Each row was made from one small tree. Brackets hold a mark, then the marks that hang from it, in alphabetical order. Every link used is in the known rows. Write each row's tree.
In the rows, 128 means zero.
Known rows
{P S V}: [142 158 115 160  85 168 141 140 135 167 155 116 128 132 121 140 130 139
 147 106 141  90 104 147 113 105 103 103 141 109]
{A C N}: [153 135 184 150  97 148 165 208 127 123 152 123 149 128 115 147 135 153
 163  97 150 138 128 126 148  97  94 107 124  87]
{C {L A D}}: [141 149 125 160 101 165 130 175 118 136  43 121 140 118 107 147 155 150
 115 145 147  79 117 134 144 110  92 114 112 113]
{K {L {A N} D}}: [151 146 167 156 110 182 129 171 127 126  39 118 147 119 119 138 152 137
 231 130 144  96 118 134 145 100  78 105 117  97]
{C L}: [129 131 142 162  89 168 126 174 122 144 135 126 129 128 107 149 146 162
  74 117 152 113 112 140 140 110 106 108 118 117]
{C {L A M} N}: [142 132 119 157  83 168 114 174 137 152  74 143 135 109  95 146 159 128
  55  84 143  92 120 132 138 107  81 108 119  99]
{C N}: [137 122 118 156 108 153 125 177 130 166 141 141 139 135 103 143 153 161
 141 103 146 115 127 138 140  96 107 104 123  97]
{P N {S L}}: [136 136 143 142  92 173 141 148 138 146 163 104 127 140 112 144 141 168
 125 107 160 105 110 137 115 103  83  97 126 101]
{P {A C} N S V}: [160 138 141 158  91 163 150 144 154 157 176  93 136 130 125 136 125 121
 192 107 153 110 107 138 115 107  91 102 138  94]
{R {P {A N} S}}: [143 109 167 152  81 180 149 173 113 140 191 120 141 143 112 138 132  95
 181  96 132 106 122 136 119  98  91 111 121  98]
{P S}: [137 138 122 155  86 155 136 158 122 148 142 124 132 130 110 142 141 154
 141 105 147  67 111 143 127 104  98 105 130 110]
{S {L A D M}}: [140 147 123 140  86 154 133 180 118 129  68 109 129 113 109 150 154 142
 110 115 143 145 110 122 145 104  60 102 117 105]
{L {A C} D M Z}: [163 149 135 143  71 117 129 196 125  92  96 105 128 110 110 146 146 152
 138 121 141 132 123 119 160 100  72 104 124 105]
{C {L A} N}: [141 135 124 157  99 170 119 173 133 152  76 148 140 120  96 145 157 136
  90 108 146  68 128 135 135 107 104 110 117  94]
{S L}: [129 133 145 145  92 157 133 181 119 134 160 120 126 134 111 151 146 162
 106 111 152 160 112 130 137 105  99 100 121 104]
{R P}: [122 128 152 160  87 149 117 190 114 143 170 114 128 146 110 146 135 159
 154 109 138 123 121 138 144  95 105 103 122 115]
{S {L K}}: [125 131 146 143  79 159 156 178 122 136 180 117 128 140 107 148 151 174
  72  92 152 152 121 131 140 100 111  98 122 103]
{R {P N}}: [122 127 159 159 101 162 115 179 132 155 173  90 129 150 115 144 135 182
 174 110 150 130 118 139 139  94  96 102 121 112]
{H L}: [124 131 140 157 114 161 113 170 124 140 131 123 124 148 102 144 146 160
 128 106 154 104 112 150 139 103  96  93 121 116]
{L D K M Z}: [140 127 117 148  62 135 141 177 122 122 169 100 120 126 111 142 152 185
  79 104 141 176 126 133 149  92  89 100 127 123]
{D {L K}}: [124 128 118 146  86 155 124 185 130 137 138 118 130 134 113 138 147 173
  70  84 151 124 119 142 151  95 117  95 124 101]
{R {P S}}: [130 133 144 156  76 155 126 168 116 141 168 122 129 145 107 143 131 146
 153 108 134  65 119 142 126  96  97 104 129 114]
{J L}: [127 137 127 163 114 144 142 176 133 137 155 121 125 129 118 150 144 161
 125 103 149 143 110 139 143 100 100 108 120 135]
{C {L K M}}: [126 126 139 161  60 161 142 176 130 141 154 119 126 122 104 147 151 168
   4  75 148 132 117 138 142 105  92 103 125 120]
{Q {L A D K Z}}: [144 144 127 147  93 143 107 171 123 111 119 106 129 123 112 140 152 170
  83 119 145 123 132 125 146  96 117 106 112 109]
{L A D K M Z}: [146 140 109 145  62 138 136 178 124 117 114  98 125 120 109 141 156 164
  95 104 140 139 128 129 152  95  87 104 124 114]
{D L}: [128 132 117 148 100 155 101 186 124 136 119 120 126 129 116 141 145 162
 108 100 150 125 108 141 149 100 105  97 122 102]
{L A K}: [130 146 120 156  85 154 144 180 125 143 107 112 139 127 109 142 154 157
 122  91 150  87 126 135 148 102 115 105 124 100]
{J {L {A C} K M}}: [141 148 141 155  78 117 165 195 151 109 121 116 133 107 110 148 143 143
  73  59 144 115 120 125 157  98  81 104 123 117]

Which tree is each row?
[147 150 136 141  95 135 110 201 130 109  65 120 137 115 113 142 141 138
 131 101 150  79 118 129 161 104  99  99 120  82]  {D {L {A C}}}
[156 111 176 151  98 157 160 202 123 124 166 117 150 125 117 143 138 116
 178  97 149 160 127 124 147 102  95 109 120  84]  {P {A C N}}
[154 119 124 152  92 157 122 170 127 131 142 141 129 129  98 145 154 173
  82 143 141 132 134 136 134  97 105 110 116 114]  {C {L D Z} N}
[136 137 109 135  52 144  99 184 129 106 126 105 114 118 110 136 155 150
  36  67 143 145 120 132 153  99  98  92 124 100]  {D {L A K M Z}}
[138 139 118 145  51 141 126 180 127 117 150 102 119 121 108 141 155 154
  70  75 144 139 124 129 148 102 101  99 128 109]  {L A K M Z}
[132 145 133 140  75 155 123 179 122 131 102 113 122 115 108 150 152 133
  83  87 147 142 108 124 142 110  73 100 121  99]  {S {L A M}}
[152 135 150 160 105 162 141 165 151 161 177  85 134 130 129 139 131 134
 193 110 158 169 107 133 133 107 100 101 131  94]  {P {A C} N V}
[148 135 160 159  82 141 169 193 131 120 121 122 146 125 102 147 145 184
  72 127 149  97 132 130 152  99 101 110 119 109]  {A {C {L D K}}}
[146 132 148 141  54 159 150 187 127 112 156 105 129 122 112 139 149 141
  87  62 143 163 130 126 142  97  93 104 124  96]  {L {A N} K M Z}
[130 141 117 153  68 147 138 180 130 145 106 106 132 115 107 144 154 150
  86  68 146 108 117 132 150 102  91 103 127 104]  {L A K M}
[159 141 168 147  92 176 117 170 124 102  84 112 134 124 119 136 151 142
 221 137 143 126 123 130 143 100  87 102 119 102]  {K {L {A N} D Z}}
[141 154 123 160  97 176 139 131 154 179 161  93 128 139 126 136 129 158
 172 108 154  98  99 148 108 105  95 100 139 108]  {P N S V}
[145 127 126 149  68 164 128 174 135 127 144 139 130 132  93 141 159 154
  39  95 145  96 144 133 135 102 127 107 118  98]  {C {L A K Z} N}
[135 123 140 153  56 156 108 173 122 114 181 115 108 121 106 148 147 161
  25 101 147 169 111 134 138 110  89 102 123 126]  {C {L M Z}}
[156 142 136 150 103 133 135 195 139 137  86 141 150 118 100 144 148 139
 164  99 147  69 135 125 151  98 101 106 124  77]  {L {A {C N}}}
[123 132 123 162  84 134 158 178 145 138 174 115 123 119 113 147 147 165
  50  61 146 158 113 136 146  95  85 104 125 138]  {J {L K M}}
[138 121 173 160  90 189 146 176 122 163 206 105 135 146 127 137 125  97
 188  97 130 191 118 135 123  99 105 107 124 100]  {R {P {A N} V}}
[128 144 111 145  87 157 119 186 128 132  82 115 134 127 112 137 153 152
  87  85 149  89 120 138 154 101 114  98 120  91]  {D {L A K}}
[162 143 127 151 100 127 166 197 140 136  70 135 161 123  98 142 156 162
 151 110 143  61 147 125 155  89 101 107 121  81]  {L {A {C N}} D K}
[151 143 136 150  97 162 150 189 120 140  59 109 146 109 115 142 150 133
 159 103 140 136 120 127 145  97  60 111 118  98]  {L {A N} D M}
[167 128 125 155  89 155 152 150 149 163 169 139 142 126 110 138 134  95
 171  95 137  90 122 135 114 103 101 103 139  83]  {P {A {C N}} S V}
[142 151 158 150 109 143 121 187 133 111  79 124 136 134  98 146 143 138
 149 105 155  59 123 138 150 107  90  95 119  96]  {H {L {A C}}}
[139 144 137 147  96 148  76 172 121 112 136 111 119 121 114 142 144 147
  92 111 148 129 121 125 143 106 115 104 114 104]  {Q {L A Z}}
[143 142 163 156  94 188 144 185 122 134  88 126 144 118 110 145 147 127
 107 105 149 101 123 131 135 111  97 115 113  95]  {C {L {A N}}}
[164 143 167 128  80 150 122 209 128  78 117 117 135 121 117 138 137 131
 131  96 147 134 129 123 153  99 102 101 117  75]  {D {L {A C N} Z}}
[138 139 139 140  91 175 144 195 130 129  92 117 145 126 115 135 148 137
 102  71 148 112 128 134 147  97 109 102 117  79]  {D {L {A N} K}}
[140 156 140 147  89 188 147 131 153 165 178  98 122 141 123 140 130 154
 135 106 155 130 101 141 100 106  89  95 135 102]  {P N {S L} V}
[141 143 136 151  73 165 109 174 117 112 126 118 119 124 107 146 149 145
  79 125 148 108 122 134 139 115 113 109 115 112]  {C {L A Z}}
[122 126 138 157  83 145 108 173 135 143 167 112 126 117 110 143 147 168
  21  62 147 150 114 129 146  97  96  99 122 111]  {Q {L K M}}
[151 139 152 137  81 141 165 196 142 123 121 141 147 128  94 147 154 148
  91  81 148  95 144 117 145  94 105  99 121  70]  {S {L {A {C N}} K}}
[161 123 196 145  54 151 146 201 131  91 188 123 126 116 107 148 134 145
  47  87 146 179 125 122 142 105  79 105 121 103]  {A {C {L M Z}} N}
[146 125 163 158  78 193 154 154 125 161 207 113 136 146 123 135 120  84
 190  94 126 131 114 140 105 100  98 108 132  99]  {R {P {A N} S V}}
[165 145 126 151 115 130 144 195 136 138  52 138 156 117 101 144 152 149
 188 129 143  68 136 124 153  94  88 108 120  83]  {L {A {C N}} D}
